Each row was made from one path, in order. Every step used is in the known rows, and no mark comes twice. Write each row's path.
Known rows
p n: [.16 .27 .44 .18 -.03 .36 -.43 .05 .38 .11 -.04 .68 -.05 .42 -.09 -.10 -.23]
e a v n: [.03 -.14 -.17 .38 .36 .36 .08 -.10 -.12 .19 .10 -.17 -.03 .38 -.52 -.08 -.38]
n e a: [-.50 .18 .56 .17 .26 .04 -.06 -.08 -.38 .09 .39 .33 -.01 -.08 -.71 .22 .26]
q e a: [-.27 .21 .57 .00 -.10 .05 -.08 -.03 -.22 .35 .08 -.54 .06 -.12 -.15 .05 -.10]
v n a: [.03 .28 .27 -.01 .13 .15 -.23 .16 .20 .40 .11 .23 -.17 .18 -.13 -.17 -.18]
q e n a v p: [-.05 .27 .64 -.47 .06 -.09 .14 .15 -.27 .21 .08 -.31 -.05 .24 .16 -.03 -.13]
e a: [-.10 -.04 .03 .40 .20 .36 .02 -.23 -.07 .28 .32 -.14 .11 .14 -.56 -.01 -.15]
e n: [.10 .08 .37 -.21 .33 .30 .00 .05 .23 -.12 .37 .43 -.07 .34 -.46 .24 -.35]
e n a q: [.10 .15 -.02 -.26 .48 .14 .03 .12 -.13 -.22 .43 .38 -.08 .44 -.28 .08 -.25]
q e: [-.34 .21 .64 -.22 -.27 -.05 -.21 .13 .00 .38 -.12 -.12 -.08 -.17 -.07 -.02 .08]
a v p: [.01 -.42 -.26 -.14 .07 .06 .20 -.09 -.02 .38 -.24 .23 -.13 .37 -.15 -.33 .23]
n a q e: [-.26 .17 -.19 -.14 .08 -.14 -.14 .13 -.38 .21 .06 .10 -.11 .10 .00 -.28 .23]
q e a v p n: [-.05 .15 .51 -.06 -.05 .03 .00 -.04 -.30 .31 -.09 -.57 .04 .14 .12 -.07 -.16]
n q: [-.31 -.32 -.27 -.11 -.04 -.14 -.12 -.02 -.13 .06 -.09 .52 -.10 -.06 -.27 -.18 .21]
v p n e a q: [.25 .12 .43 -.35 .05 -.09 -.17 -.21 -.16 .11 .13 .16 .05 .03 .25 .10 .27]
q e a v n: [-.18 .15 .44 -.01 .01 .05 -.04 .07 -.25 .30 -.08 -.56 -.03 .04 -.12 -.01 -.27]
p n a v q: [.25 .24 .06 .26 .13 .24 -.21 .08 -.07 .22 -.13 .45 -.13 .81 .12 -.25 -.23]

Which path is each row?
[-.07 .04 -.01 -.59 .10 -.19 -.32 .17 -.20 -.33 .02 .10 -.16 -.16 -.06 .29 -.06] -> a q e n
[.09 .02 .19 -.19 -.11 -.23 -.15 -.16 -.49 .38 -.07 -.79 -.11 -.06 .15 .55 -.11] -> v q e a
[.07 -.23 -.14 -.22 .14 -.09 .05 .07 -.36 .14 -.31 -.15 -.28 .44 -.07 .22 -.19] -> a v q e n
[.04 .02 .24 -.34 -.22 -.30 -.24 -.06 -.34 .40 -.21 -.49 -.21 -.10 .22 .50 .02] -> v q e
[-.02 .38 .53 .14 .22 .16 -.43 .03 -.14 -.21 .18 .61 -.03 .25 -.23 .19 -.10] -> p n e a q
[.21 .18 .64 -.24 .00 .00 -.10 -.23 -.07 .27 .16 .14 .07 .10 .20 .05 .24] -> v p n e a
[-.12 -.23 -.17 -.16 .12 -.05 -.08 .22 -.09 .10 -.38 .25 -.28 .26 -.17 -.22 -.19] -> a v n q e
[-.28 .08 .36 .05 -.01 .06 .02 .02 -.31 .31 -.06 -.50 .00 .07 -.18 -.06 -.15] -> q e a v
[-.25 -.26 -.07 -.28 -.06 -.33 .08 -.08 -.56 .14 -.15 -.30 -.01 -.11 .09 -.16 .13] -> n q e a v p
[-.15 .40 .75 -.35 .04 -.01 .00 .19 -.17 .18 .18 -.19 -.05 .15 .00 .05 -.20] -> q e n a
[.32 .19 .34 -.42 -.12 -.12 -.14 -.11 -.10 .33 -.03 -.03 .03 .16 .58 -.19 .23] -> v p n a q e
[-.38 .01 .27 .15 .34 -.06 .03 -.09 -.61 .06 .20 .17 -.11 .12 -.61 .30 .19] -> n e a v q
[.06 .22 .28 -.11 .41 .28 .13 .09 .00 .02 .46 .36 -.04 .53 -.34 .00 -.29] -> e n a
[.07 .22 -.04 -.16 .20 .03 -.33 .18 .07 .16 .07 .26 -.21 .09 -.06 -.09 -.15] -> v n a q
[.20 .33 .24 .16 .06 .15 -.22 .12 -.16 .24 -.18 .25 -.12 .73 .24 -.23 -.25] -> p n a v q e
[.07 .30 .52 .21 .22 .14 -.30 -.01 -.26 -.05 .06 .42 -.08 .45 -.17 .24 -.18] -> p n e a v q
[.18 .04 -.02 -.14 .50 .18 .22 .08 -.23 -.01 .28 .20 -.15 .73 -.25 .08 -.36] -> e n a v q
[.02 .22 .42 -.10 -.15 -.02 -.43 .11 .00 -.03 -.21 .44 -.06 .21 .21 -.12 -.18] -> p n q e
[-.22 -.03 -.14 -.45 -.06 -.23 -.40 .13 -.19 -.12 -.14 .10 -.18 -.29 -.05 .12 .16] -> a q e
